Each row was made from one small tree. The marks that hang from a mark follow it in brackets, in the order of their numbers. Every link used is in the known rows. Write each row's tree.
Known rows:
K912{K305}: [ 0.05  0.05  0.00  0.00  0.03  0.04 -0.02  0.15  0.13  0.03  0.13 -0.07
  0.01 -0.12  0.16  0.09 -0.08 -0.01  0.14  0.11 -0.04  0.03 -0.06  0.06
  0.39 -0.09]
K305{K49{K107{K248 K912}} K320}: [-0.09  0.04 -0.01 -0.05  0.04 -0.04  0.02  0.09 -0.16 -0.08 -0.16 -0.02
  0.04  0.19  0.03 -0.02  0.01 -0.04 -0.08 -0.06  0.05 -0.02 -0.01 -0.03
 -0.22  0.18]
K912{K107{K63} K305{K49}}: [ 0.07  0.07  0.00  0.01 -0.05  0.15 -0.03  0.07  0.14  0.03  0.07 -0.11
 -0.05 -0.01 -0.10 -0.05 -0.05  0.01  0.02 -0.18 -0.02 -0.04  0.00 -0.05
  0.51 -0.04]
K305{K49{K107} K320}: [-0.05  0.02 -0.02 -0.07  0.07  0.00 -0.03  0.15 -0.13 -0.12 -0.11 -0.09
  0.02  0.21  0.12 -0.02 -0.06 -0.02 -0.03 -0.10  0.07 -0.05 -0.03 -0.03
 -0.16  0.29]
K305{K49{K107{K63}} K320}: [-0.02  0.01 -0.01 -0.02  0.03  0.04 -0.05  0.10 -0.05 -0.11 -0.13 -0.09
  0.00  0.24 -0.03 -0.02 -0.07 -0.02 -0.05 -0.26  0.05 -0.04 -0.05 -0.04
 -0.22  0.27]
K320{K305{K49{K107{K63}}}}: [ 0.03 -0.05 -0.03  0.00  0.01  0.02 -0.02  0.17  0.06 -0.05  0.10 -0.07
 -0.05 -0.02  0.18 -0.01 -0.01  0.09  0.09 -0.06  0.04 -0.06 -0.02  0.10
 -0.16  0.06]
K49{K107 K305}: [ 0.00  0.00 -0.01 -0.04 -0.02  0.04 -0.03  0.00  0.06 -0.11  0.13  0.07
  0.02 -0.15  0.20 -0.05  0.00  0.05  0.11 -0.11  0.03 -0.21 -0.06  0.16
 -0.16  0.05]
K49{K107}: [-0.02 -0.06 -0.01 -0.04  0.03  0.01 -0.06  0.23  0.07 -0.11  0.09  0.04
 -0.03 -0.05  0.21  0.02 -0.08  0.00  0.14 -0.11 -0.04 -0.07 -0.08  0.10
 -0.14  0.03]
K836{K107{K912} K305{K49 K320}}: [-0.12  0.02  0.00  0.01  0.02 -0.16  0.03 -0.15 -0.26  0.01 -0.26  0.06
  0.03  0.09  0.01 -0.06  0.05  0.00 -0.17 -0.26  0.09  0.05  0.05 -0.11
 -0.09  0.14]
K107{K63{K305{K49 K320}} K912}: [-0.05  0.00  0.01  0.07  0.01 -0.11 -0.01 -0.21  0.05  0.04 -0.12  0.01
  0.02  0.13 -0.19  0.00  0.01 -0.03  0.02 -0.60 -0.01  0.08  0.01  0.06
 -0.21 -0.05]
K63{K107{K248{K893}} K305{K49}}: [ 0.03 -0.03  0.01 -0.02  0.09 -0.04  0.00 -0.32 -0.19  0.04  0.25 -0.06
 -0.05  0.04  0.02 -0.07  0.07  0.00 -0.03  0.29  0.02  0.01  0.08  0.07
 -0.08  0.19]
K107{K49 K248{K893} K912}: [-0.04 -0.05 -0.02  0.02 -0.06 -0.05  0.06  0.04  0.03  0.02 -0.01  0.04
  0.02  0.05 -0.11  0.11  0.03 -0.08 -0.15  0.48 -0.01  0.18  0.06  0.11
 -0.05  0.03]
K320{K305}: [ 0.04 -0.05  0.00  0.03  0.04 -0.05  0.00  0.28  0.13  0.04  0.10 -0.05
  0.00 -0.11  0.30  0.05 -0.04  0.10  0.18  0.07 -0.03  0.07  0.00  0.10
 -0.06 -0.12]
K63{K305{K49}}: [ 0.01 -0.03 -0.03 -0.04  0.10 -0.04 -0.03 -0.16 -0.11  0.00  0.13 -0.09
  0.01  0.01  0.09 -0.01 -0.02 -0.02  0.10 -0.09  0.03  0.01  0.06  0.06
  0.07  0.06]
K836{K107{K49} K305{K320}}: [-0.01 -0.03  0.00 -0.01  0.01 -0.05  0.02 -0.08 -0.17  0.02 -0.20  0.05
  0.03  0.00  0.01  0.05  0.01  0.00 -0.19  0.30  0.06  0.03  0.03 -0.18
 -0.03  0.04]
K63{K107{K248{K893}}}: [ 0.03 -0.04  0.04  0.02  0.05 -0.03 -0.01  0.06 -0.02  0.03  0.21 -0.01
 -0.04  0.01  0.07 -0.02 -0.02  0.01 -0.01  0.27 -0.07  0.09  0.00  0.06
 -0.14  0.07]
K836{K107{K912} K305{K49}}: [-0.11 -0.03 -0.02  0.00  0.01 -0.15  0.02 -0.16 -0.23  0.00 -0.09  0.08
  0.00 -0.02  0.04 -0.07  0.04  0.00 -0.13 -0.26  0.07  0.04  0.05 -0.03
 -0.01  0.05]
K107{K63{K305{K49}} K248}: [ 0.09 -0.03  0.01  0.05  0.02  0.08  0.00 -0.23  0.01  0.04  0.10 -0.09
  0.01  0.02 -0.23 -0.02  0.00 -0.02  0.04 -0.03 -0.04  0.03 -0.01 -0.03
 -0.05  0.00]
K49{K107{K63 K912} K305}: [-0.05  0.01  0.00  0.03 -0.09 -0.01 -0.03 -0.10  0.19 -0.09  0.05  0.15
  0.01 -0.13 -0.03 -0.06  0.04  0.04  0.06 -0.51  0.00 -0.16 -0.08  0.19
 -0.32 -0.08]
K912{K107{K49{K305}}}: [ 0.04  0.00 -0.02 -0.06 -0.06  0.08  0.01  0.10  0.08  0.01  0.07  0.02
  0.01 -0.09  0.03 -0.02 -0.01  0.02 -0.04  0.16  0.00 -0.05  0.09 -0.02
  0.19 -0.17]
K836{K107{K248} K305{K49 K320}}: [-0.01  0.02  0.01  0.01  0.03 -0.03  0.05 -0.16 -0.32  0.02 -0.20 -0.04
  0.04  0.08 -0.03 -0.06  0.05  0.00 -0.19  0.20  0.08  0.01  0.03 -0.21
 -0.01  0.22]
K912{K107{K49} K305}: [ 0.06  0.05 -0.01 -0.05 -0.05  0.12  0.01  0.18  0.13  0.06  0.09 -0.03
 -0.03 -0.13  0.04  0.07 -0.03  0.00 -0.01  0.38 -0.03 -0.03  0.03 -0.08
  0.58 -0.22]
K836{K107 K305{K49}}: [-0.03 -0.04 -0.02 -0.02  0.04 -0.05 -0.01 -0.13 -0.24 -0.02 -0.03 -0.01
  0.00 -0.02  0.07 -0.07  0.00  0.01 -0.10 -0.06  0.08  0.01  0.04 -0.08
  0.07  0.17]
K836{K107}: [-0.01 -0.05  0.00  0.00  0.02 -0.05 -0.03  0.22 -0.03 -0.02 -0.07  0.05
 -0.01 -0.05  0.15 -0.01 -0.08  0.01  0.20 -0.08 -0.04  0.08 -0.02 -0.03
 -0.05  0.02]

Write each row's tree:
[ 0.01 -0.04 -0.02 -0.01  0.06  0.00 -0.03 -0.21 -0.13 -0.06  0.11 -0.07
 -0.02  0.02  0.08 -0.04  0.02 -0.02  0.06  0.15  0.04 -0.07  0.02  0.12
 -0.04  0.28] | K63{K305{K49{K107{K248{K893}}}}}
[ 0.04 -0.05 -0.02  0.00  0.00  0.05  0.00  0.15  0.03 -0.04  0.10 -0.07
 -0.04 -0.03  0.13 -0.02  0.01  0.09  0.06  0.11  0.03 -0.05 -0.02  0.06
 -0.16  0.05] | K320{K305{K49{K107{K63 K248}}}}
[-0.03 -0.04  0.02  0.03 -0.06  0.00 -0.01  0.08  0.14 -0.06  0.01  0.13
 -0.03 -0.04 -0.10  0.01  0.00 -0.02  0.05 -0.26 -0.09 -0.02 -0.11  0.08
 -0.30 -0.12] | K49{K107{K63 K248 K912}}
[-0.05 -0.04  0.02  0.04 -0.01 -0.08 -0.05 -0.08  0.14 -0.05 -0.08  0.12
 -0.02  0.00 -0.04  0.01  0.00  0.00  0.10 -0.49 -0.05 -0.07 -0.08  0.11
 -0.35 -0.07] | K49{K107{K63{K305{K320}} K912}}
[-0.08  0.10 -0.01  0.00  0.03 -0.09  0.02  0.08  0.01  0.03 -0.08 -0.02
  0.04  0.06  0.07  0.05 -0.01 -0.04  0.00 -0.19  0.02  0.09 -0.01  0.04
  0.19 -0.04] | K107{K912{K305{K49 K320}}}
[ 0.05 -0.06 -0.01  0.00 -0.02  0.07  0.03  0.08 -0.01  0.00  0.07 -0.07
  0.01  0.05 -0.06  0.11 -0.02 -0.06 -0.12  0.73  0.00  0.14  0.03  0.04
  0.05  0.16] | K107{K49 K248{K893}}
[-0.06 -0.05 -0.01 -0.07  0.02 -0.13  0.00  0.08 -0.01  0.03  0.18  0.14
 -0.02 -0.01  0.05  0.07  0.01 -0.02 -0.10  0.08 -0.04  0.10  0.05  0.03
 -0.17 -0.30] | K63{K107{K49 K912}}
[ 0.02 -0.02  0.02 -0.05  0.10 -0.09 -0.01 -0.20 -0.12  0.07  0.10  0.05
  0.00  0.03  0.05  0.07  0.04  0.01 -0.04  0.34  0.00  0.00  0.06 -0.07
 -0.18 -0.16] | K63{K107{K49} K305{K320}}
[ 0.04  0.14  0.02 -0.02  0.00  0.13  0.06  0.11 -0.03  0.06 -0.08 -0.14
  0.01  0.05 -0.02 -0.04  0.02  0.00 -0.05  0.30  0.01 -0.03  0.02 -0.19
  0.52  0.04] | K912{K107{K248} K305{K49 K320}}
[-0.06  0.09  0.02  0.03  0.01 -0.10  0.02  0.13  0.12  0.05 -0.08  0.03
  0.05 -0.01  0.10  0.09 -0.02 -0.03  0.07 -0.19 -0.03  0.10 -0.04  0.07
  0.15 -0.14] | K107{K912{K305{K320}}}
[-0.07 -0.04 -0.03 -0.03 -0.01 -0.02 -0.05  0.06 -0.01 -0.11  0.03  0.02
 -0.03  0.09 -0.03 -0.03 -0.04 -0.04 -0.01 -0.44  0.02 -0.02 -0.03  0.10
 -0.18  0.10] | K305{K49{K107{K63 K912}}}
[ 0.07 -0.01  0.00  0.00 -0.10  0.13 -0.01  0.03  0.19  0.01  0.05  0.01
 -0.01 -0.05 -0.16 -0.03 -0.02  0.03 -0.06 -0.05 -0.03 -0.05  0.05 -0.03
  0.11 -0.18] | K912{K107{K49{K305} K63}}
[-0.04  0.08  0.04  0.00  0.04 -0.09  0.05  0.03 -0.02  0.10  0.09  0.10
  0.01 -0.04  0.04  0.03  0.06  0.00 -0.02  0.15 -0.07  0.06 -0.02 -0.03
 -0.01 -0.24] | K63{K107{K248 K912{K305{K320}}}}
[-0.04  0.05  0.02  0.02 -0.03 -0.06  0.05  0.10 -0.03  0.06 -0.11  0.12
  0.00 -0.13  0.04  0.02  0.03 -0.01  0.14  0.12 -0.05  0.07 -0.03 -0.05
  0.12 -0.13] | K836{K107{K248 K912{K305}}}
[ 0.11  0.07  0.04  0.06 -0.07  0.18  0.02  0.09  0.23  0.09  0.06 -0.04
 -0.04 -0.13 -0.15 -0.01 -0.01  0.02  0.06  0.08 -0.11 -0.02 -0.05 -0.10
  0.47 -0.20] | K912{K107{K63 K248} K305}
[ 0.07  0.00 -0.01  0.02 -0.08  0.10  0.00 -0.08  0.14  0.00 -0.03 -0.02
  0.06  0.05 -0.22  0.07 -0.01  0.00 -0.11  0.06  0.03 -0.01 -0.01 -0.03
 -0.13 -0.05] | K107{K49{K305{K320}} K63}
[ 0.09 -0.04  0.04  0.10 -0.05  0.09 -0.01 -0.08  0.16  0.06  0.01 -0.04
 -0.05 -0.01 -0.19 -0.08  0.00  0.02  0.05 -0.06 -0.10  0.03  0.03  0.04
  0.09  0.06] | K912{K107{K63{K305} K248{K893}}}
[-0.07  0.01 -0.01 -0.04  0.08 -0.10 -0.02 -0.17 -0.13 -0.04 -0.08  0.00
  0.02  0.09  0.09 -0.01  0.03 -0.02  0.05 -0.20  0.06 -0.06  0.02  0.05
 -0.17  0.11] | K63{K305{K49{K107{K912}} K320}}
[ 0.01  0.00 -0.01  0.03 -0.13  0.05  0.07 -0.18  0.12  0.05  0.03  0.10
  0.06 -0.07 -0.34  0.06  0.09 -0.03 -0.14  0.14 -0.01  0.03  0.01  0.02
 -0.15 -0.27] | K107{K49{K305} K63 K248 K912}
[ 0.00  0.01  0.00 -0.04  0.09 -0.01  0.00 -0.17 -0.16 -0.03 -0.04 -0.07
  0.03  0.08  0.06 -0.01  0.03 -0.01  0.05  0.10  0.05 -0.09  0.01 -0.03
 -0.12  0.18] | K63{K305{K49{K107{K248}} K320}}
[ 0.09  0.09  0.02  0.02 -0.08  0.15  0.00  0.12  0.20  0.07 -0.10 -0.06
 -0.02  0.01 -0.17  0.07 -0.03  0.01 -0.07  0.18 -0.04 -0.02 -0.01 -0.15
  0.42 -0.15] | K912{K107{K49 K63} K305{K320}}
[ 0.08 -0.05  0.00  0.03  0.00  0.03 -0.02 -0.16  0.09  0.04 -0.04 -0.03
  0.02  0.08 -0.22  0.12 -0.02 -0.03 -0.04  0.10 -0.01  0.04  0.00 -0.05
 -0.12 -0.10] | K107{K49 K63{K305{K320}}}
[-0.08  0.04 -0.01 -0.01 -0.01 -0.09  0.00  0.10 -0.07  0.01 -0.10  0.07
 -0.02 -0.06  0.10  0.00  0.00 -0.01  0.13 -0.14  0.01  0.06 -0.01 -0.01
  0.13 -0.02] | K836{K107{K912{K305{K49}}}}
[-0.01  0.05  0.01 -0.02 -0.01  0.03 -0.02  0.01  0.03 -0.10 -0.04  0.04
  0.06 -0.05  0.18 -0.04  0.01  0.05  0.06 -0.09  0.05 -0.20 -0.07  0.09
 -0.25  0.14] | K49{K107 K305{K320}}
[ 0.05  0.04  0.00 -0.05 -0.06  0.12  0.06  0.06  0.02  0.04 -0.04  0.00
  0.05 -0.02 -0.07 -0.02  0.04  0.01 -0.10  0.43  0.00 -0.04  0.09 -0.13
  0.14 -0.13] | K912{K107{K49{K305{K320}} K248}}
[ 0.08 -0.05  0.00  0.00 -0.04  0.08 -0.03 -0.03  0.14  0.05  0.04  0.01
 -0.04 -0.04 -0.16  0.01 -0.02  0.01  0.01 -0.03 -0.06  0.00  0.07 -0.05
  0.13 -0.22] | K912{K107{K49 K63{K305}}}
[ 0.02 -0.05  0.02  0.03  0.01 -0.03  0.04 -0.10 -0.16  0.03 -0.04  0.06
  0.01 -0.13  0.03 -0.03  0.03  0.02 -0.05  0.20 -0.01  0.03 -0.01 -0.12
  0.03  0.00] | K836{K107{K248} K305}
[ 0.11  0.06  0.05  0.10 -0.10  0.17  0.01  0.06  0.25  0.07  0.04 -0.09
 -0.05 -0.07 -0.16 -0.02 -0.01  0.02  0.03  0.15 -0.09  0.01 -0.04  0.00
  0.47  0.04] | K912{K107{K63 K248{K893}} K305}
[ 0.02 -0.04 -0.03 -0.04  0.03  0.02  0.02  0.19 -0.04 -0.04  0.11 -0.07
 -0.02 -0.05  0.25 -0.01  0.02  0.08  0.08  0.25  0.04 -0.05  0.00  0.06
 -0.11  0.06] | K320{K305{K49{K107{K248}}}}
[-0.04  0.01  0.00  0.00  0.05 -0.07  0.01 -0.12 -0.27 -0.01 -0.20 -0.03
  0.03  0.09  0.05 -0.06  0.00  0.01 -0.15 -0.06  0.09  0.02  0.03 -0.15
 -0.03  0.24] | K836{K107 K305{K49 K320}}
[-0.05  0.02  0.00  0.05 -0.05 -0.05 -0.01  0.03  0.03  0.02 -0.12  0.08
 -0.04 -0.02 -0.10 -0.01 -0.01 -0.01  0.12 -0.35 -0.02  0.06 -0.04 -0.01
  0.06 -0.04] | K836{K107{K63 K912{K305{K49}}}}
[-0.04 -0.03 -0.01  0.06  0.01 -0.10 -0.03 -0.22  0.08  0.03  0.02  0.03
  0.00  0.05 -0.18 -0.01  0.00 -0.04  0.05 -0.61 -0.03  0.08  0.02  0.11
 -0.14 -0.12] | K107{K63{K305{K49}} K912}
[-0.08 -0.02 -0.04 -0.07  0.02 -0.02  0.00  0.09 -0.13 -0.09  0.05  0.01
 -0.01  0.06  0.06 -0.03  0.00 -0.05 -0.02 -0.06  0.03 -0.02  0.00  0.05
 -0.10  0.09] | K305{K49{K107{K248 K912}}}
